Each row was made from one small tree. The marks that hang from a mark follow it in brackets, in alphabetical order. Every link used is in the known rows. Write each row's tree.
Known rows
M(P): [-0.53 -1.08  0.47  0.14 -0.55  0.25  0.26  0.19  0.72 -1.90  0.15  0.57
 -0.73  1.13 -1.23 -0.05 -0.77  0.38  0.38 -0.05  0.42]
P(T U(N V(M X))): [ 0.58  0.03  0.21  3.06 -0.10  0.77 -1.09 -1.44 -1.90 -3.37 -0.75 -0.75
  0.86  0.15 -0.05  0.17  0.38  0.54  2.34  0.78 -1.97]
T(V(U(P))): [-0.07 -0.97  0.47  0.36  1.03  0.09 -0.44 -1.03  0.96  0.46 -1.16  0.42
  0.12  0.62  1.20 -1.55  0.31  0.11 -0.24 -0.47 -0.45]
M(P(T U X(V))): [ 0.13 -1.32  0.41  2.73  0.17 -0.62 -0.88 -0.45 -0.73 -4.88  1.72  0.58
 -1.15  0.24 -2.49  0.24 -0.27  0.84  1.47  0.11 -0.35]
U(V(M(P(X)))): [-0.51 -0.99  0.54 -0.10  0.28  1.31  0.50 -2.16  1.00 -0.74 -1.38 -0.83
  0.85  0.88  0.12  0.74 -0.79  0.76 -0.04  0.90 -0.90]
N(U(P V)): [ 0.11 -1.07 -0.95 -1.91 -0.23 -1.25  1.45 -1.85  0.50 -0.85  0.77 -0.70
  0.58  1.94 -1.35 -0.08 -0.98  1.07 -0.33  0.62  0.38]
P(M T(V) X): [ 0.58 -0.53 -1.44  4.01  0.34 -0.83 -1.31 -2.67  0.09 -3.05 -0.43  0.04
 -0.33 -1.91  0.56  1.05  1.90  0.20  0.76 -0.78 -0.21]
P(M U): [ 0.23  0.25 -0.88  3.49 -0.59 -0.12 -0.30 -0.33  0.01 -2.33 -1.01  0.14
 -0.87  0.59  0.16  0.21  0.06  0.34  0.18  0.42 -0.46]
T(V(M(P) U(N))): [ 0.09 -0.99  0.71  0.71  0.73  0.92 -0.62 -1.06  0.35  0.03 -2.06  0.13
  0.04  0.77  1.82 -2.02  0.28  0.48  0.19 -0.39 -1.06]
U(N P(X) V(M T)): [-0.57 -1.34  0.96  0.52  1.13  1.67  1.51 -2.59 -0.88 -1.17 -1.25 -0.45
  1.48  1.74  0.69  0.58 -0.37  1.12  0.91  0.49 -1.76]
U(P(M T X)): [-0.03 -0.21 -0.81  2.30  0.33 -0.96  0.32 -2.17 -0.55 -2.94 -0.20  0.24
 -0.53  0.84  0.31  1.22  0.85  0.49  0.93 -0.33  0.50]
U(N P(M)): [-0.32 -1.23  0.48  0.66 -0.87  0.50  1.25 -1.03 -0.37 -1.55 -1.02  0.49
 -0.06  1.65  0.96  0.01  0.61  1.30  1.31  0.30 -0.39]
N(U(P(T(V(M)) X))): [ 0.90 -0.44 -1.63 -0.68  0.69 -2.12  0.35 -1.98 -0.81 -1.67  1.04 -0.42
 -0.29  1.22 -0.92 -0.22 -0.01  0.81  0.21 -0.82  1.15]
P(M T X(V)): [ 0.49  0.37 -1.39  4.19  0.05 -1.40 -0.64 -2.27 -0.99 -3.56  0.48 -0.21
 -0.50 -1.69  0.26  0.86  1.77  0.73  0.39  0.34 -0.81]
V(M): [ 0.14  1.14 -0.29 -0.05  0.70  0.39  0.13 -0.80 -0.35  0.77 -1.82 -0.65
 -0.12  0.89  1.76 -0.19 -0.03  0.10 -0.44 -0.44  0.05]
N(U(P(X) V(M T))): [ 0.31 -0.21 -1.54 -0.78  0.89 -1.12  1.50 -2.30 -0.47 -0.91  0.34 -0.88
  0.62  2.02 -0.91  0.09 -1.10  0.78 -0.77  0.05  0.17]
X(V(T U(N P))): [-0.33  0.65  0.53  1.88  0.89 -0.50  0.84 -0.01 -1.37 -0.58  0.09  0.31
  0.06  1.05  0.98 -2.28  0.09  0.42 -0.73  0.76 -2.04]
U(N P(M T X) V): [-0.35 -2.35  0.54  1.84 -0.57  0.73  0.83 -3.45 -0.37 -3.51 -0.60 -0.31
  1.15  0.59  0.30  1.51  0.86  1.53  2.21  1.33 -1.61]
V(M T X): [ 0.33  3.67 -1.60  2.16  1.84  1.16  0.65 -0.33 -2.14  0.94 -2.32 -0.70
  0.78  1.10  1.51 -0.96 -0.30 -0.44 -1.24 -1.42 -0.61]
P(M T U(N) X(V)): [ 0.94 -0.62 -0.65  5.65 -0.26 -0.90 -1.28 -1.57 -2.29 -5.48  0.96  0.09
 -0.76 -1.37 -0.61  0.47  1.62  1.32  2.02  0.84 -1.90]
N(U): [ 0.77 -0.03 -1.71 -1.22 -0.44 -1.83  0.51 -0.32 -0.69 -0.53  1.43 -0.50
 -0.09  0.60 -1.28 -0.65 -0.57  0.43 -0.40  0.08  0.69]
U(P(M X)): [-0.16 -0.57 -0.52  1.08  0.40 -0.20  0.92 -1.70 -0.07 -1.63 -0.36  0.37
 -0.38  1.27  0.07  0.99  0.23  0.97  0.23 -0.15  0.46]

Write each row's tree
[-0.19 -0.49  0.78  0.35  0.07  1.77  1.00 -2.98 -1.12 -1.68 -1.96 -0.88
  1.77  1.81  1.14  0.28  0.47  1.58  2.00  0.74 -1.59]
U(N P(T) V(M X))
[ 0.48 -0.51  0.42  0.48  0.93  1.81 -0.59 -0.96  0.47 -0.18 -1.98  0.16
  0.23  0.49  0.26 -1.26  0.27  1.16  0.41 -1.35 -0.41]
T(V(M(P(U(N))) X))
[ 0.84  0.19 -1.18  5.71  0.20 -1.43 -1.35 -1.75 -1.52 -5.07  0.81  0.00
 -1.05 -1.21 -0.71  0.81  1.31  0.83  1.06  0.50 -1.17]
P(M T U X(V))
[-0.49  0.24  0.36 -0.78  0.87  1.75  1.50 -2.69  0.47  0.20 -2.36 -0.88
  1.45  2.46  0.80  0.41 -0.60  1.29 -0.05  0.42 -0.61]
U(P V(M X))
[-0.12  2.27 -0.28  2.28  1.55 -0.52  0.46 -0.35 -1.27  0.44 -1.16 -0.42
 -0.10  0.91  2.14 -2.31 -0.04 -0.05 -1.81  0.36 -1.87]
X(V(M T U))
[ 0.02 -1.74  0.44  1.57  0.13  0.28 -0.40  0.10 -0.48 -3.57  1.27  0.67
 -0.94  0.81 -2.69  0.44 -1.02  0.73  1.17  0.14  0.00]
M(P(U X))
[ 0.32 -0.20 -0.93  2.48  0.16 -0.30  0.22 -1.56 -0.32 -1.71  0.24 -0.03
 -0.38 -1.13 -0.06  0.52  0.94  1.34 -0.52  0.61 -0.83]
P(M X(V))
[ 0.48 -0.73  0.25  1.14  0.82 -0.14 -0.16 -0.61 -1.97 -1.18  1.51 -0.03
  0.27 -1.02 -0.52 -0.63  0.43  1.08  0.39  1.08 -1.71]
P(X(V(U(N))))
[ 0.27 -1.22  0.93  0.77  0.51 -0.14  0.30 -1.70 -1.98 -2.68  0.57  0.22
  0.05  0.62  0.18  0.08  1.16  1.57  2.10  0.01 -0.84]
U(N P(T X(V(M))))
[ 0.01 -1.51  0.91  0.33  0.72  0.43 -0.38 -0.94  0.38  0.22 -1.02  0.49
  0.35  0.48  1.24 -1.76  0.51  0.47  0.41 -0.21 -0.96]
T(V(U(N P)))
[ 0.01  0.80  0.60  1.21  0.75 -0.46  0.36 -1.11 -1.53 -0.69 -0.99 -0.34
 -0.12  1.26  2.12 -2.01  0.64  1.08 -0.03  0.94 -1.74]
X(V(M U(N P(T))))
[ 0.41  0.83 -1.34  5.21 -0.68 -1.22 -1.20 -1.01 -0.68 -4.16 -0.75 -0.04
 -1.02  0.04  0.51  0.63  0.89 -0.27  1.16  0.15 -0.43]
P(M T U)
[-0.04  1.71 -0.54  2.97  1.94  0.18  0.87 -0.89 -3.44 -0.54 -1.76 -0.34
  0.46  2.35  2.78 -1.74 -0.34 -0.53 -0.09  0.03 -1.78]
V(M T U(N P(X)))
[ 0.72 -0.18 -0.23  2.88  0.70 -1.21 -1.07 -1.33 -2.64 -3.01  1.75 -0.23
  0.12 -1.61 -0.18 -0.27  1.27  0.46  1.30  0.83 -1.68]
P(T X(V(U(N))))
[ 0.27 -1.89  0.51  2.68 -0.31 -0.09 -0.97 -0.28 -1.48 -5.14  1.56  0.63
 -0.83  0.27 -2.37  0.53 -0.19  0.69  2.49  0.15 -0.43]
M(P(T U(N) X))
[ 0.48  0.20 -1.05  4.87  0.77 -0.41 -0.26 -0.78 -1.11 -3.21  0.47  0.24
 -0.84 -0.46 -0.88  0.25  0.23  0.91 -0.41  0.42 -1.42]
P(M U X(V(T)))
[-0.13  0.80  0.41  1.02  0.62 -0.25  0.31 -0.60 -0.55 -0.50 -0.95 -0.31
 -0.49  1.20  1.37 -2.04 -0.19  0.86 -0.96  0.94 -1.45]
X(V(M(P) U))
[-0.18 -0.45 -0.44  3.24 -0.73  0.50 -0.04 -1.33  0.87 -2.37 -1.44 -0.29
  0.01  0.63  0.05  0.73 -0.28  0.60  0.10  1.24 -1.20]
P(M U(V))
[ 0.00  1.65  0.11  2.22  1.21 -0.16  0.50 -0.22 -1.79  0.13 -1.07 -0.34
  0.15  0.73  2.18 -2.50  0.17  0.24 -1.14  0.62 -2.34]
X(V(M T U(N)))
[ 0.06  0.14 -0.83  3.39 -0.60  0.99  0.07 -1.33  0.23 -2.25 -1.54 -0.42
  0.37  0.62 -0.15  0.50 -0.20  0.86  0.18  1.18 -1.40]
P(M U(V(X)))
[ 0.08  0.10  0.84  1.10  0.28 -0.05 -0.06 -0.61 -0.31 -1.70 -0.46 -0.10
 -0.75  0.75  0.31 -1.10  0.25  1.33  0.11  0.25 -1.09]
X(V(M(P(T U(N)))))
[-0.34 -1.82  0.54  2.03  0.31  0.65 -0.10 -0.45  0.00 -3.58  0.89  0.41
 -0.31  0.91 -2.65  0.62 -1.41  0.56  0.76  0.39 -0.65]
M(P(U(V(T)) X))
[-0.14  1.10 -0.31  1.49  0.57  0.11  0.14 -0.59 -1.35 -0.76 -2.01 -0.52
 -0.34  2.27  2.16 -1.66 -0.78 -0.21 -0.29  0.66 -0.87]
V(M(P) U)
[ 0.55 -0.63 -1.51 -0.66 -0.13 -1.25  0.54 -2.18 -0.31 -1.74  0.67 -1.12
  0.49  0.93 -1.21  0.14 -0.80  0.81 -0.07  0.61  0.06]
N(U(V(M(P(T X)))))
[ 0.21  3.28 -1.12  3.03  1.86  1.17  1.16 -0.55 -4.17  0.07 -2.64 -0.53
  1.17  2.83  2.83 -2.48 -0.32 -0.19 -0.19 -0.14 -2.03]
V(M T U(N P) X)
